Known rows, with every way that one mark hangs from another
(bobit (meto beto) (punot (gori vagot) zatut)): [  3  37 -19   9  -6 -20 -34 -17 -16  30  43  -6 -25 -22 -10  10  -9  45
  -7 -32   5   2  12 -29 -30   2  27  27  -5   4 -29 -17  -3  -6  98   2
 -44]
(bobit punot): [ 32   8 -20  16  -7  21  -8  -4 -13  -3  24 -21   0 -17 -12   3  10  33
   6 -18 -29 -21   3 -12 -25   3  23   2 -12  -2 -29  -5  -6   2  34  -8
 -16]
(beto (ratane (bobit meto)) vagot): [ 52  14 -16   4  23  22 -17 -31   4  -8  14 -37   9  -2 -28  51 -12  13
 -11 -25   7  -8  11  -4  -4  27   5  20 -34 -32 -14   3 -10   2  24  14
 -32]
(bive (beto (punot (gori furu)) vagot) bobit): [ 56  -2 -39 -17   0 -16  -9 -23  16   0  17  -4  -2 -12  -1  17  36 -17
 -34  -4  20 -14 -12  17 -29 -25   5  45 -20 -13 -36 -36  18  19  57   5
  -9]
(meto (gori furu (vagot (beto (ratane bobit))))): [ 57  53 -19 -15  -3  18  -8 -49   6 -18  -6  -8 -12 -13 -33  37  39  32
 -29 -53  -3 -27  10  -6  22  19  24  -1 -23 -18 -33 -12  -4  13  20  11
  -3]
(meto beto (gori furu ratane vagot)): [ 33  39 -28   6  -4 -12   8 -30   0  -4  11   7  -5 -38 -29  34  49  29
  -8 -54 -10 -15  13 -16   8  -5  32   8 -15  -1 -57 -36 -11   5  17  16
   2]
(punot (gori furu (vagot (beto ratane))) zatut): [ 39  43  -9 -28  -8  -9 -33 -53  16  -6  13  -2 -23 -13 -27  37  37  29
 -24 -57  10  -1   6 -13  -8   2  40  16   2 -15 -47 -10   3  20  48  -3
 -18]
(bive (bobit meto vagot) gori): [ 36  28 -50   8  -3   5 -12 -16  -5   7  16 -10  20  -1  11  -6  12  -5
 -10 -26  -7   5  16 -22 -43   5  13   7  -4   7 -28 -32   3  -9  44   0
 -15]
(furu (bobit vagot) (zatut punot)): [ 40  20 -46   8   2  27 -36 -34  15   4  18 -23  12   2   0  13  -7  40
 -22 -34   1 -12   3   1 -19   8  13  11   9   2  -8 -11  36  -5  42  -9
 -15]
(zatut punot): [ 34   1 -27  19  -1  18   1 -15  -1   2  19 -23   4 -12 -10   8   8  42
   3 -15 -31 -25  13   0 -25  10  24   4  -4 -15 -37  -6  14   4  20 -12
  -9]
(meto (gori ratane vagot)): [ 43  25 -31  11  -3   1   2 -22  -1   9  15   4  10 -22 -30  36  32  25
  -3 -38 -18  -7  15 -28   6   7  22   0 -14  -1 -35 -23 -16  -4  18   6
   6]
(ratane (bobit meto) (zatut (vagot (beto punot)))): [ 21  28 -31  11 -10  19 -32 -30  -3 -10   8 -10   6  -2 -41  33 -21  32
 -21  -1 -23 -26  15  -3 -17  18  10 -16 -25 -22  -1 -11  21  -7  41   1
 -14]
(bive (beto punot) (zatut (meto gori))): [ 24   4 -52   4 -23  -9  -1 -26  -7   2  34  21   0   4  -9   6   5  -2
   2   2  -5 -29 -12  27 -35  -8  -4   2 -33  -5 -29 -43  26  10  53  -1
  12]
(gori (furu (bobit (meto beto) punot)) vagot): [ 35  29 -23   6  11  -4 -24 -26 -19   4  19 -28 -18 -27 -13   8  11  35
 -32 -34  -1 -25   4  -5 -15  22  38  31 -13   1 -32 -22  -2  -3  58   0
 -34]
(bobit (punot zatut)): [ 22  20 -11   8 -13  10 -23  -4 -12   0  30 -15  -8 -21 -17  11  -3  37
  -4 -22 -23 -10   1 -14 -35  -1  19   3   1   0 -38   2   6  -2  45  -5
 -16]
(bobit (meto beto gori) punot vagot): [  6  38 -41  32  -8  12  -8 -14 -25  14  21   0 -11 -17  -6 -16   5  33
  25 -27  -4 -15  12 -25 -14   3  21   8 -23  25 -18 -18  -4 -12  79  22
 -40]
(bive beto): [ 28  -4 -34   2  -4  19   4 -18   1   0  21  -7   6  -6   1  16  21  13
   2 -17 -22  -8   2   8 -16   8   4 -10  -8  -3 -35 -32  -2  12  24   5
   1]
(gori (furu (beto punot) (bobit meto)) vagot): [ 59  21 -34   6   6  -9 -29 -38   6  13  14 -12  -1 -10 -11  26  11  17
 -35 -11   4 -22 -11  -1  -8  42  27  45 -18  -7 -29 -28   6   4  44  -6
 -28]
(ratane (beto (punot gori zatut) vagot) bobit): [ 34  49 -19 -15  -6   1 -29 -18  28   6  31  -6  -4  -3 -15  50 -25  36
 -35 -14  13  -1  -5 -10  -3  -2  -7  30  -9 -30 -33   4  15  12  66  22
 -28]
(vagot (beto (punot zatut) ratane)): [ 40  20 -25 -14 -13   2 -22 -28  -1  -8  -5  -8  -6  -7 -25  41   3  22
   2 -20  -1 -12   0  18 -28   7  23   0 -24 -13 -38   0   9  27  34   7
 -17]
(punot (zatut (meto gori) vagot)): [ 10  37 -22   4   4 -11 -23 -31 -10   3  43   8  15  -9 -32  28   4  30
  -4 -12 -17  -6  18 -16 -30   2   5  -8  -8 -11 -39 -16  32 -12  64  -8
   9]
(vagot (beto (punot gori) (ratane bobit))): [ 52  35 -31 -13  -5  -1 -20 -22  13  -8   8 -16  -6   5  -5  48   8  30
 -17 -24  10 -22  -5  15   4  -1  25  15 -35 -22 -26  -3  -2  24  42  -2
 -15]
(beto ratane): [ 46   7 -22  -1   8  21  -6 -25   2  -9  14 -26  14  -8 -17  36  17  20
   8 -39 -14  -5   8   0 -17  10  22  -4 -20 -11 -35  -7 -10  12   8   0
 -10]
(punot (gori furu) zatut): [ 23  38  -6 -11 -15 -12 -27 -13  11  -6  54   3  -6 -21 -14  23  28  27
 -22 -41  -6  -2   1 -14 -20 -21  33  19   5  -6 -60 -15  15   1  40  -3
  -3]
(bive (beto ratane) bobit gori): [ 44   3 -48 -25  -4   6   4 -26   0 -10  -4 -23  20   0  19  24  28 -12
 -17 -36  -2   7   4  18 -37   6 -10   6 -14  -2 -43 -35  -1  14  22   4
   7]
(punot (gori furu (vagot beto)) zatut): [ 29  46 -11 -19 -19 -10 -29 -37  13   0  28  12 -22 -15 -22  21  37  33
 -29 -42  -3  -7   9 -21  -9  -3  37   8  12 -12 -47 -21  12  15  54  -5
  -8]
(meto (gori furu (ratane bobit) (vagot beto))): [ 48  55 -21  -1 -11   1  -1 -33   9 -19  -1   6 -16 -24 -31  43  45  34
 -37 -45 -14 -28   8 -14  29   9  28   1 -11 -16 -47 -24  -6   6   8   9
   9]
(beto (punot zatut) ratane vagot): [ 52   6 -19 -11   8   1 -25 -30   6   1   0 -22   7 -11 -43  48  -8   4
   4 -19  11  -4   1   8 -31   3   9  25 -31 -21 -25  14   5  21  42  12
 -25]
(ratane (bobit (meto gori))): [ 30  40 -24  16  -6  18  -7  -2 -13   3  45  -3  10 -10 -12  24   0  31
 -13 -19 -14 -19  14 -15   6  13   7  -1 -30  -3 -25 -21   2 -18  31  15
  -3]
(ratane (bobit vagot)): [ 47  39 -30  15   8  25 -12 -18  13  -3  16 -17   5   0 -10  19   3  30
 -11 -34 -17 -10   4 -18  -3   6  20 -14   1 -11 -23  -5  -6   2  25   1
 -11]
(vagot (beto (punot gori (zatut meto)) ratane)): [ 29  27 -28 -16  -5 -25 -33 -41   7   5  27   6 -18   6 -15  48   1  24
  -4 -10  14 -13  -2  19 -32   1  23  19 -24 -22 -43  -6  18  27  67 -12
 -20]
(meto (beto (ratane zatut))): [ 23  14 -27  -6  -5  34  -2 -33   1 -12  16 -19  11  -7 -22  44   0  31
   7 -51 -15  -5  17   2 -19   6   5 -24 -15  -9 -26 -20  -2   8   5  15
 -10]
(zatut (meto (gori ratane vagot))): [ 38  22 -33  18   9 -11  -2 -39  -3  14  27  10   3 -14 -29  42  25  24
  -4 -22 -18 -13  16 -18  -5  15  19   5 -16 -14 -40 -27  -8  -2  27  -8
   6]
(furu beto): [ 35  12 -30  12 -12  24   1 -19  10  -1  24  -7  13  -1   8  25  14  29
   5 -20 -23  -7   1 -12  -6  24   2  -3  -2  -8 -37 -31  -2  10  17  -3
  -8]
(bobit meto (punot zatut) vagot): [ 15  29 -21  27  -4   8 -36 -19 -15  13  24  -9 -19 -15 -20  -8 -12  29
   7 -21 -13  -1   2 -29 -40   8  31  15   2  11 -24   7   2 -13  70   2
 -47]
(meto (gori (ratane bobit))): [ 40  42 -26  11  -7   6   3  -1   1 -12  26  -4  12 -19 -15  50  18  32
 -20 -34 -18 -16   6 -12  18  -3  11  -2 -19  -8 -44 -18  -7  -9   4  11
  14]

Rows
[ 13   8 -36  16  -2 -11 -36 -32  18  -6  29 -17  12 -19 -15  39  12  47
 -12 -34  -9   0  10 -14 -23 -21  20  26   2 -14 -27 -12  29 -11  44 -22
 -11]
(furu (zatut (punot (gori ratane)) vagot))
[ 51  33 -26  15  16  26 -23 -30   3  -9  -6 -39 -11  -6 -16  19  -1  35
  -5 -45  -8 -12  -5 -14 -11  10  28   9 -11  -7 -17  21 -18   2  38  -4
 -38]
(beto (ratane (bobit punot vagot)))
[ 47  18 -32   1  10  14 -18 -31   2  -2  21 -29  18   8  14  50  -3  23
 -18 -29   8  -4  -5   4  -1  48   8  23 -20  -5 -29 -25  -1  -1  26   2
 -28]
(furu (beto ratane) (bobit meto))
[ 37  31 -34  -6   5  11   4 -38  -8  11   6 -10   9 -15 -21  33  24  30
  10 -53   2  -6  21 -10   1  12  14  -6 -28  -1 -28 -26 -13  13  39  20
  -9]
(meto (beto ratane) (gori vagot))
[ 24   5 -24   3  21  21 -24 -61   3 -14  20 -22  18   2 -46  47  -2  25
  -1 -28 -23  -6  21  -5 -39  18   7 -17 -11 -27 -17  -6  13  -5  23 -18
  -7]
(beto (ratane (zatut meto vagot)))
[ 54  42 -28   1  12   0 -36 -29  13   0  -5 -20  -6  -5 -29  41 -14  23
 -12 -36   7  -1  -8   0 -22   1  25  11 -13 -11 -28  20   0  12  42   6
 -28]
(beto (punot zatut) (ratane (bobit vagot)))
[ 21  30 -33   0 -19  31  -7 -55  -3   8  27  23  -2   7 -38  24  12  32
  -9 -17 -25 -27  29 -17  -6  28  -2 -32  -9 -14 -10 -35  17   0  38  -2
  10]
(ratane (zatut (meto (gori (vagot beto)))))
[ 36  23 -25  -2 -11  46 -10 -43  10 -23  -7 -30 -10   3 -25  42 -10  55
 -24 -32 -24 -32  17  12  -5  25   6 -16  -6 -31 -20   6  18   5   4  -3
 -11]
(vagot (beto (ratane bobit (zatut punot))))
[ 43  16 -31   6  -6   7   0 -33   5  -4  -6  -2  -3 -14 -23  39  30  28
  -7 -32 -23 -12  13 -14   1  19  30 -12  -2 -16 -37 -25 -18  18  10  -4
  -3]
(gori ratane (vagot beto))
[ 15  23 -35   0 -12  14 -19 -40  19  11  52  13  -1   6 -15  34 -14  39
 -10  -5 -17 -13   5  -3 -25   7   2   5  -9 -18 -30 -19  19   3  45  -1
 -18]
(ratane (beto (punot gori)) (zatut meto))
[ 42  21 -27   7   2 -15 -11 -22  14  14  28  -4   4 -16 -15  41  29  28
 -12 -42  -9   3   9 -29  -1  -2  34  16  -3 -10 -38 -21 -20   3  30 -11
  -7]
(punot (gori ratane vagot))
[ 29   9 -22  -3   7  32 -21 -44   3 -18   9 -27  26  -7 -44  39   5  25
   1 -43 -24   0  21 -13 -27   9  11 -21 -10 -15 -13  -2   5  -7  15  -5
  -7]
(beto (ratane (zatut vagot)))
[ 11  35 -25  20 -16  15 -33 -25 -15   4   9  -2 -28  -8 -15  -9  -5  34
   6 -16 -12  -9   5 -22 -31  14  30   1   3   8 -21  -1   7  -2  73   5
 -48]
(bobit meto (punot zatut) (vagot beto))
[ 30  14 -25   8   2 -16 -24 -21  -2  12  38   2  -3  -8 -28  33 -11  21
  -2   5 -14 -17   1  11 -47   4  18   7 -15 -19 -45 -10  20  14  46 -14
  -6]
(beto (punot (zatut meto)))
[ 12  60 -20   9 -18 -11  -8   5 -16 -10  22  -6 -16 -33 -13  45  -4  52
 -20 -40  -8 -15   2  -9   1 -15   6   7 -11   0 -54  -9   0  -8  43  20
  -5]
(meto beto (gori (ratane (bobit (punot zatut)))))
[ 16  20 -33   6  -6   0 -15 -30   5  -4  12 -15   1  -1  -4   6  20  50
  -6 -14 -17 -23  16  -9 -15  -2  27   6   0 -20 -28 -10  29   6  66 -23
 -12]
(zatut (punot gori) (vagot beto))
[ 19  31 -36   1  -2  13 -45 -22 -10   0  47  -6  39  -8 -14  31  -4  24
 -25 -27   5  -3  15 -11  -8   9  -2   3 -26  10  -1 -35  35 -29  58   8
  -1]
(furu (bobit (meto gori)) (zatut vagot))
[ 50  -1 -38   9  -4  15  -6 -25  16   6   5 -10  14   0 -13  30   1   8
   9   3  -3 -14  -4  -2 -11  21  -8  25 -24 -20 -18 -16   2  22  38   5
 -21]
(furu (beto punot vagot))
[ 23  -1 -39  19 -21  33 -18 -34  19  -2  26 -12   5  -4   8  22  -3  49
  -1 -19 -19 -11   5  -1 -20  19 -10  12   7 -10 -24 -27  30   3  25 -11
 -17]
(furu beto (zatut punot))
[ 17  24 -31   6 -14 -12 -39 -44  34 -24  34   2  10 -20  -6  50  36  30
 -19 -48  -1  13  -8 -21  -4 -14  13  32   8  -8 -41 -37  18  -4  31 -15
 -10]
(punot (gori (furu beto (zatut vagot)) ratane))
[ -2  45 -16  -7  10 -39 -31 -40   5  -6  53   3  -8 -18 -19  32  19  37
 -17 -32   1  -3  10  -6 -36 -20  27  16   6 -21 -63 -26  32   6  75 -14
  -9]
(punot (gori furu) (zatut (meto beto) vagot))
[ 17  15 -34   9 -12  -9 -20 -22   5 -10  31 -20  11  -3  -8  -3   5  39
 -10 -30 -13 -17   6 -13 -37 -22  26  11   4 -20 -27 -12  34  -9  61 -29
  -5]
(bive (zatut (punot gori) vagot))
[ 41   7 -37   0   7   0  -2 -21  -3  -1   1 -22   6 -14 -15  38   7  21
  19 -28  -1 -14   2  21 -24   0  23   5 -39  -9 -37 -13  -8  28  27  10
 -20]
(meto (beto punot ratane))
[ 46  30 -31 -10  -7  23  -2 -45  -4   0  -5  -2   3  -4 -25  28  33  26
   3 -42  -5 -16  19 -11   8  24  17 -14 -26  -5 -19 -19  -8  14  34  11
  -6]
(meto (gori (vagot (beto ratane))))
[ 25  15 -31  34   3  19 -23 -18 -14  10  17 -16 -11 -11 -15 -14   0  25
  17 -17 -18 -10   4 -27 -29  13  35  13 -11  11 -15  -1 -10 -10  58  -2
 -46]
(bobit meto punot vagot)
[ 18  46 -24   4  -3  -8 -10 -48   8  13  28  21  -9 -17 -28  53   6  45
 -19 -29 -16   3  12 -23  -7  24   5   3   7 -14 -58 -23   6  -3  38  11
 -10]
(punot (zatut (meto (gori (ratane beto) vagot))))
[ 38  52 -11  -2  -2  10 -23 -33  19  -3  27 -17 -30 -21 -11  14  17  60
 -46 -43 -14 -15  -6 -31   6   8  28  29   8 -18 -40  -2  -8   0  52  -2
 -35]
(ratane beto (bobit (punot (gori furu vagot))))
[ 15  27 -35   6   1 -37 -41 -38  14  15  41   7   3   4  -7  38  -6  31
  -7   5   3   1  -7  -9 -37   5   5  30  -4 -21 -38 -18  30   5  91 -27
 -17]
(furu (beto (punot gori (zatut meto vagot))))
[ 38   8 -24  11   8  -6 -31 -60  19  -7  32   4 -10 -25 -40  50  27  22
 -22 -37 -14  -6   6  -5 -24   7  26  16   1 -22 -42 -31   6   9   6 -18
  -4]
(gori (furu (zatut meto)) ratane vagot)
[ 31   6 -31   4   9  16 -11 -49   0 -18 -22 -35   3  -5 -22  23  15  44
   5 -25 -20 -23  16   8 -21  19  27  -2 -11 -26 -29   4  20  13  37 -15
 -21]
(zatut punot (vagot (beto ratane)))
[ 19  35  -7  -6  -1 -23 -31 -30  10  -1  67  10 -15 -12 -17  30  21  26
 -23 -25  -4  -8   2  -6 -31 -12  30  22   5 -18 -64 -19  24   4  48 -17
  -3]
(punot (gori furu) (zatut meto))
[ 13   9 -46 -15 -36   7   0 -16   2 -15  21  -4  15   4  10  -4  14  -9
  -4 -36 -18  -4  -1  10 -34  -4  -7  -5  -6  -3 -36 -40  10  12  29  -1
  19]
(bive beto gori zatut)
[ 26   6 -27  -2  -2  22 -34 -68  13 -35 -11 -27  -5 -17 -33  25  26  42
  -9 -42 -11 -20  11  15 -27   5  25  10  -6 -22 -28  -6  40  11  28 -13
 -21]
(gori (furu (zatut punot (vagot (beto ratane)))))
[ 36  28 -28  -8 -11   7 -12 -29   9  11  22   3  -4   1  -6  18  29  32
  -9 -30  -8 -10  15 -21   2   9  27  -6  -3 -12 -21 -29  -5  17  52  -8
  -7]
(punot (gori (vagot beto)))
[ 20  42 -33  31   8  15 -18 -14 -12   5  16 -23 -19 -12  -3   2 -15  42
  -1 -28  -7 -16   4 -17 -15  12  23   7 -12   0 -18  -7 -11  -5  62  10
 -47]
(ratane (bobit (meto beto) punot vagot))
[ 46  32 -23 -15  13  -4 -21 -25   8  -5  -3 -29  -1 -11 -32  65 -25  22
 -13 -29  22  -8   2  18 -17   1  -3  20 -32 -32 -31   7   5  28  46  23
 -25]
(meto (beto (punot zatut) (ratane bobit) vagot))
[ 15  48 -36  15  16 -20  -1 -27  -4 -11  25  -5  10 -15 -19  60   7  42
 -15 -26 -11 -17  14  -3   1   0   5  -5 -19 -24 -48 -27   9  -5  39   0
  10]
(zatut (meto beto (gori (ratane bobit))) vagot)
[ 24  -1 -41 -15  -9  15   0 -28   9   1   6 -13  18   1  -4  13  20 -14
   3 -18  -7  -2  11   3 -16  12 -21  16 -17 -12 -24 -23   0  20  43  12
   5]
(bive (beto vagot) gori)
[ 24  17 -33  -3  -1  14 -14 -53  11  16  13 -24  -8  -7 -22  32   1  54
  -6 -53  -2  -9  25 -11 -18   8  16  10  -3 -16 -19  -9   7   3  47  -4
 -26]
(meto (beto (ratane (zatut (punot (gori vagot))))))
